Each row was made from one walk, in order. Every step used is in the known rows, and no mark comes twice. Write each row's walk.
Known rows
D B: [  8,  18,  22,   2,  12,  14,   6, -33, -34,  11,  31,  15,   1, -11,  17,
   3, -26,  15,  -7,  36,  48,  16,   2,  -1, -17,  -1, -23,  10,   5, -25,
  42, -27, -13,  -3,   2,   1, -29,  12]
E T: [ 10,  31,   1,   3,   5,  38,   6, -24, -45,  -2,  48,   7,  12, -11,  40,
 -13,   5,  10,   7,  30,  11,  25, -49,   6, -34,   8, -14, -15,  22, -25,
   9,  -6, -15,  -9,  -9,  14, -52,  15]
W K H: [-22,   2,  26, -20,  13,  19,   2, -47, -11,   9,  56,  14,  15, -27,  42,
  15,  -3, -15,   2,  30,  68,  21, -40, -27, -27,  10, -32,   3,   4, -30,
   5, -14,  -5, -12, -17,  35,   1,   6]
Y M W J G D B E: [-54,   0,  73,  42,  14,  -7, -43,  -1, -33,  -3,  49,  14, -37,  36,  20,
  44, -32, -34, -30,  12,  79,   3,  64, -33, -22, -55, -26,  60, -31,  14,
   9, -28,   3, -56,  35,  49,  -8, -23]
T E: [-14,  24,  18,  10,  -2,  28,   6, -40, -60,  -2,  44,   2,  23, -32,  33,
  10, -24,  14,   7,  19,  56,   4, -24,  -8,  -2, -29, -43,  30,  12, -28,
  36, -21,  -9, -17,  -4,   4, -22,  15]
J W M Y F: [-80,  13,  36, -14,  36,  -4,  21, -17,   3, -30,  22, -27,   6, -15,   4,
   2, -22, -69,  -7,  13,  62,  30, -15, -24, -16, -14,  16, -14, -10,  -6,
  15, -30,  -5, -20,  25,  30,   1, -11]
M Y F: [-35,  23,  13,   1,  24,  16,  -1, -42, -26,   1,  13, -10,   7, -12,  -7,
   4, -35, -39,   8,  12,  52,  -5, -10,  -7,   7,  -3,  -2, -16,  13, -26,
  -2,  -3,  -9, -22,   8,   4, -14,  -9]
F Y M: [ -3,  27,  20,   4,   1,  22,  11, -23, -22,   1,  31,  -8,  -2,  -7,   8,
  -2, -38,  -6,  16,  -3,  42,  17, -24,  -3, -26,  -6,  -1,   2, -11,   0,
   9, -15, -14, -40,  15,  37,  -8, -29]
E B: [  9,  19,  -2,   5,  19,  20,   7, -39, -36,   1,  43,  17,   4,   7,  32,
  -5,   3,  17,  13,  30,  46,   5, -47,  -5, -24,   8, -33,  -2,  28, -54,
   7, -24, -10, -10, -21,  26, -50,   0]
G D B E T: [  0,  40,  27,  21,  -1,  17, -42,  -2, -56,  -6,  46,  18, -10,   4,  32,
  -3,  -2,  12, -44,  50,  42,  13,  19,   7, -45,  -5, -37,  -2,   2,  -8,
  17,   7, -23, -32, -20,  -9, -52,  10]
Y M W J: [-48,   3,  38,  19,  14,  -8, -12, -28, -35,   0,  55,   6,   9,   7,  13,
  18, -11, -38,  10, -10,  49,  -1, -16, -30,  -7, -36,  -4,  40, -18,   1,
 -14,  -9,  12, -39,  28,  41, -12, -23]
K W J G: [-26,  13,  28,   6,  19,  20,  11, -17, -34,  13,  58,  12, -11,  -4,  66,
  38, -16,   4,  40,  19,  10,  24, -32, -19, -31, -11, -28,  16, -14, -22,
  31, -40,  -4,  -9,  12,  52, -20,  -2]
H K W M Y: [-93,  15,  40, -30,  23,  15,  15, -28, -21,  -6,  41,  29,  22,   2,  18,
  -3,  12, -44,   7,  25,  24,  15, -39,  -3,  -8,   6, -16, -35, -23,  13,
  25,  19, -26,  -5,  -8,  28,  -6,   5]
C F Y: [ 18,  37,   3, -15,  10,  16,  24, -34, -43,   6,  26,  13,   1,  -4,  19,
 -26,  -7,   8,  11,   0,  51,  10, -27,  25, -36,  -5,  -6,  -2,  -1, -26,
   4, -21, -19, -31,  10,  11, -27,  -9]
D G: [ -7,  24,   3,   7,   5,  28,   5, -47, -31,   7,  29,   1,  -8, -26,  28,
  16, -22,  19,  -8,  21,  48,  23, -15,  21, -18,   4, -21,  14,  -3, -33,
   8, -16,  -2, -24,   2,  -4, -39,   7]
D G J W K: [-55,  14,  18, -33,  -7,  36,  20, -45, -10,  -8,  45,  -7,  18, -23,  34,
   6,  -5,   1, -33,  -3,  91,  61, -22,   4, -15,  -1,  -9,  14, -15, -44,
   2, -57,  21, -50,   3,   2, -24,  36]
J G D B: [-13,  27,  14,  18,   4,  31, -18,  -7, -43,  16,  30,  -2, -26,   5,  23,
  17, -48,  14,   9,  35,  63,  31,  27,   5, -24, -19, -53,  11,  14, -37,
  38, -46, -14, -22,  18,  22, -24,  14]
F Y M W: [-15,   1,  35,   1,   5,   8,  20, -42, -29,   4,  29,   7,   1,  17,  -7,
   7, -35, -22,  10, -11,  58,   6, -21, -17, -17, -22,  -9,  12, -12,  25,
  -1,  -2, -14, -53,  21,  22, -14, -24]
W J G D B E T: [-15,  32,  49,  25,   8,  20, -34,  17, -43, -10,  59,  18, -31,  19,  55,
   8,  -2,   4, -29,  47,  36,  31,  28,   0, -56, -30, -23,  19,  -7, -16,
  12, -32, -15, -33,  13,  38, -36,   6]
C F Y M W K: [-36,   4,  39, -35,  12,  -5,  24, -37, -20,   1,  37,  23,  15,   8,   0,
 -17,  -2, -35, -22, -17,  78,   8, -24,   1, -21, -26,  -1,  28, -20,  18,
 -14,  -5, -12, -46,  29,  43,   7, -15]
M Y F C: [-37,  30,  14,  -5,  20,  27,   9, -66, -23,  -3,  -5, -18,  11, -11, -10,
  -8, -39, -30,   7,  -5,  29,  -1,  -6, -15,   7,   7,  11, -25,   9, -23,
  -7,   5, -35, -20,  17,  -1, -25, -21]
Y F: [-12,  38,  -6,  13,   9,  22,  -4, -37, -37,   2,  19,   0,  13, -33,  18,
  -1, -32, -14,  10,  10,  41,  -3, -13,  -6,  -2,  -6, -14,   6,  12, -40,
   5,  -8,  -4, -14,   1,   6, -24, -18]
J G D B E T: [  2,  27,  33,  27,   7,  38, -27,   3, -41,  -6,  39,  14, -33,  16,  44,
  13, -19,  14, -37,  54,  42,  29,  32,   3, -50, -12, -35,   7,   9, -14,
  37, -26, -22, -27,  -3,  20, -48,  12]
F Y M W J G D B: [-50,  11,  66,   7,   3,  -6,  -9,   6, -36,  12,  38,  12, -33,  42,   1,
  19, -44, -24,  12,   2,  72,  33,  27, -20, -33, -58, -31,  27, -27,  28,
  -4, -43, -18, -68,  63,  53,   9, -19]
D G J: [-22,  26,   1,   4, -10,  40,  -5, -36, -45,  24,  39,   4,  15, -13,  23,
  15, -14,  19,  -5,   0,  67,  25, -14,  20,   0,  -4, -13,   0,  -5, -56,
  -2, -30,  14, -50,  -5, -25, -52,  23]
F Y M W J: [-31,   8,  49,  -2,   5,  -8,  12, -30, -33,  -1,  48,  12,   1,  18,   5,
  -1, -15, -33,  18, -17,  52,   6, -22, -22, -25, -40,   4,  24, -31,  25,
 -25, -14,  -5, -61,  38,  40,  -4, -31]
W M Y: [-56,   5,  38, -16,  30,   4,  12, -20, -18,  -5,  49, -13,  15,  -1,   9,
   0,  -9, -40,   4,  23,  55,  10, -19,   2, -16, -15,   8, -15,  -8, -17,
  11, -16,  -9, -15,  18,  27, -20,   8]
F Y M W J G D: [-53,  18,  45,  13,  -1,   9, -11,  -5, -43,   6,  47,  -3, -24,  36,  10,
  17, -40, -33,  33, -17,  66,  19,   3, -18, -32, -56, -25,  25, -22,  15,
 -29, -36,  -6, -80,  57,  62,   1, -31]

Which walk is each row?
[ -2,  20,  17,   9,  11,  20,   9, -37, -54,  -5,  50,  23,  17,  -7,  36,
   4,   0,  24,   4,  33,  59,   4, -49, -14,  -8, -22, -59,  22,  29, -41,
  30, -29, -15, -11, -20,  20, -33,   8]	T E B
[-107,   35,   36,  -29,   20,   19,   18,  -49,  -14,  -11,    8,   21,
   29,  -14,    6,  -15,   -5,  -55,    0,    2,   -3,   10,  -27,  -16,
    6,    9,    1,  -53,  -26,   16,   10,   35,  -52,   -3,    3,   20,
   -5,  -30]	H K W M Y F C
[-43,  13,  25, -10,  19,  12,  27, -18,  -9, -25,  48, -19,   8, -18,  40,
  -2,  -7, -25,   1,  18,  50,  39, -27, -16, -38, -11,  -3,   8, -12, -22,
  32, -46,   2, -12,  15,  36, -23,   1]	J W M
[ 26,  18,  40,  11,  13,  21,  -2, -21, -33, -12,  40,  28,  -7,   0,  38,
  -1,   2,  15, -51,  54,  29,  14,   5,  -2, -42,   5,  -5,   5,  -2,  -4,
  38,  -2, -21,  -5, -23,  -3, -53,  12]	D B E T
[-14,  11,  26,  -4,  19,  -3,  17, -36, -35,   6,  26,  17,  -2,  19,  -7,
  -5, -16, -26,   2, -20,  63,   0, -17,   2, -18, -24,  -4,  17, -10,  18,
  -5,  -6, -16, -49,  26,  24, -12, -25]	C F Y M W
[-50,  27,  23,  -3,  11,  40,  17, -31, -30,   0,  49,  37,  -4,  -3,  59,
  12,   1,  -4,  32,  14,   5,  30, -32, -14, -23,  -5, -27,   5, -17, -15,
  28, -26,  -9,  -7,   3,  60,  -8,  -6]	H K W J G
[-51,  -8,  35, -11,   8,  10,   5, -45, -15,  -1,  52,   7,  20,  -5,   6,
  11, -16, -36, -17,  -1,  69,   2, -19, -25,  -2, -20, -14,  35, -13,   0,
  -2,  -2,   5, -27,  15,  42,  -2,  -5]	Y M W K
[-37,  38,  10,  21,   1,  28, -25,  -4, -52,   8,  58, -12, -15,   0,  46,
  11, -25,  -6,  37,   7,  52,  21,   2,   1, -32, -33, -33,  22,   2, -51,
  -8, -48,   6, -42,  31,  54, -22,  -3]	W J G D
[-30,   6,  29,   2,  13,  -5,   6, -48, -48,   3,  57,  19,  15,   9,  23,
   4,   2, -23,  17,  -1,  54,  -6, -21, -19, -14, -35, -15,  31, -11, -18,
 -18, -16,   6, -35,  23,  15, -34,   2]	M W J
[-75,  49,  10,   6,  -4,  39, -22, -14, -53,   4,  52,  30,  -8,   3,  53,
   8,  -4, -10,  42,  11,  20,  29, -17,  -7, -24, -15, -61,  -1, -15, -19,
   8, -18, -10, -33,   4,  55, -10,  -5]	H K W J G D
[-103,   21,   42,  -22,   15,   21,   21,  -36,    3,  -13,    3,  -28,
   15,   -8,    0,    2,  -23,  -45,  -31,  -20,   60,   52,   -1,  -10,
    1,  -10,   33,  -35,  -28,  -15,   -8,  -35,  -15,  -54,   34,  -12,
  -26,   -4]	D G J W M Y F C
[-93,  15,  37, -17,  19,   8,  11, -10,  -8, -13,  30, -24,  30,  -2,   1,
   2, -18, -72,  -7,  -8,  80,  34, -11, -21,  -1, -22,  23, -27, -11, -29,
   7, -44,  10, -46,  22,  12, -12,   5]	G J W M Y F
[-44,  19,  56,   6,  15, -19,  -9,  10, -39,  13,  34,  23, -35,  46,   2,
   7, -28, -28,   1,  -7,  76,  29,  30,  -1, -31, -59, -27,  34, -25,  23,
  -8, -41, -20, -66,  69,  57,  11, -24]	C F Y M W J G D B
[-37, -19,  59, -27,  11,  -2,  18, -46,  -2,  10,  50,  22,   5,   9,   7,
  19, -17, -44,  -2,   8,  85,  21, -38, -44, -28, -11, -23,   5, -16,  32,
 -15,  -1, -17, -48,  11,  47,  24, -22]	F Y M W K H
[-94,  21,  37, -19,  15,  20,  23, -28,  -5, -17,  14, -34,  34,   1,  -2,
  -9, -21, -61,  -7, -23,  55,  40,  -7, -28,   2, -14,  34, -38, -17, -25,
   0, -37, -15, -45,  30,   3, -25,  -8]	G J W M Y F C
[-68,  29,  21, -19,   9,  21,  14, -25, -29,  -4,  48,  37,  27, -19,  43,
 -10,  15, -19,   9,  22,   9,  16, -43,  -4, -18,   3, -30, -16, -27,  -2,
  35,  11, -17,   1, -17,  28, -15,  -5]	H K W M
[-21,  34,  -7,  22,   0,  47, -20, -16, -50,  11,  37, -17, -16,   0,  33,
  17, -44,   3,  32,  14,  59,  22,   6,   4, -24, -17, -47,   8,  21, -51,
  14, -42,  -3, -35,  14,  33, -32,   5]	J G D
[-23,  18,   2,   3,  -3,  40,  12, -34, -33,  -2,  43, -17,  20,  -2,  29,
   6, -15,  -6,  14,  -8,  69,  38, -22, -15, -15,  -3,  -9,  -3,   4, -51,
  20, -57,  18, -46,  -4,  -1, -42,  22]	G J W
[-27,  -9,  38,   8,  18,  19,  21, -41, -35,   3,  52,  12,  -6,  21,  36,
  22, -17, -17,  26,   7,  53,  12,  -7, -21, -21, -44, -13,  37,  -2, -22,
   0, -49,   6, -31,  39,  43, -28,   3]	M W J G
[-79,  16,  38, -14,  34, -12,   0, -11, -22,   6,  32,   5,  15, -15,  14,
  23, -14, -55,   5,  22,  30,   0, -31, -17,  -1,  -7, -11, -31, -20,   5,
  20,  13, -24,  -7,   6,  18,  -7, -15]	K W M Y F
[-34,  -8,  26, -27,   8,  14,  19, -65, -32,  -1,  50,  19,  27,  -6,  16,
  -2,  -4, -20, -12,  10,  78,  -1, -23, -15, -10, -21, -24,  24,  -2, -17,
  -4,  -9,   1, -21,  11,  14, -22,  19]	M W K
[-37, -23,  39, -23,  15,   4,   9, -64, -20,  11,  55,  28,  17,  -2,  25,
  23,   2, -32,  -4,  25,  87,   7, -36, -40, -19,  -9, -40,  11,   3,  -8,
  -7,  -6,  -7, -24,  -8,  22,  -6,  10]	M W K H
[-81,  19,  41, -19,  30,   9,  32, -40,   6, -32,   4, -35,  11, -12,   4,
 -10, -28, -62,  -7,  -4,  36,  34, -11, -32, -15,  -4,  27, -26, -15,  -3,
  11, -23, -31, -18,  35,  24, -10, -23]	J W M Y F C
[-45, -10,  46,  26,  23,  12,   6, -22, -18,   3,  52,   1, -13,  21,  26,
  36, -28, -37,  19,  -7,  46,  17,  -2, -32, -12, -44,  -4,  47, -14,  -3,
   2, -40,  13, -34,  45,  70,  -7, -19]	Y M W J G
[-32,  11,  17, -28,   7,  30,  30, -47,  -4, -24,  47, -10,  11, -27,  38,
  -7,  -8, -12, -14,  14,  68,  41, -32, -18, -33,   5, -13,  20,  -5, -30,
  21, -46,   3, -13,   5,  36,  -9,  16]	J W K
[-48,  34,  15,  16,   4,  19, -29,   2, -58,  21,  62,   6, -16,   1,  61,
  35, -20,  -1,  47,  13,  27,  20, -17, -13, -28, -18, -57,   7, -11, -26,
  11, -32,  -7, -32,  15,  46, -21,  -6]	K W J G D
[-55,  40,  15,  -7,   4,  19,   2, -39, -43,  -2,  53,  45,  18, -13,  46,
  -6,  19,  -7,  26,  10,   6,  12, -45, -11, -18,   5, -30,  -1, -23, -10,
  11,   6,  -6, -14, -14,  32, -13,  -8]	H K W J
[-66,  16,  27, -13,   3,  20,  18, -14, -14,  -7,  48, -12,  14, -15,  34,
  11,  -5, -11, -21,   1,  73,  60, -19,   4, -24, -18,   2,  -1, -27, -36,
  13, -58,  19, -49,  14,   2, -36,  19]	D G J W M
[-68,  13,  33,  33,   6,  12, -35,  -4, -42,   8,  56,  -6, -17,  26,  18,
  34, -33, -40,  25, -10,  64,  12,  11, -24, -14, -53, -33,  40, -10,  -7,
 -18, -34,   9, -60,  46,  63,  -7, -22]	Y M W J G D
[-81,  22,  41, -21,  29,  -1,  12, -34, -19,   6,  16,  -3,  19, -13,  10,
  11, -20, -46,   4,   7,   5,   3, -26, -23,  -1,   5,   2, -42, -25,  11,
  17,  19, -46,  -5,  16,  10, -20, -28]	K W M Y F C
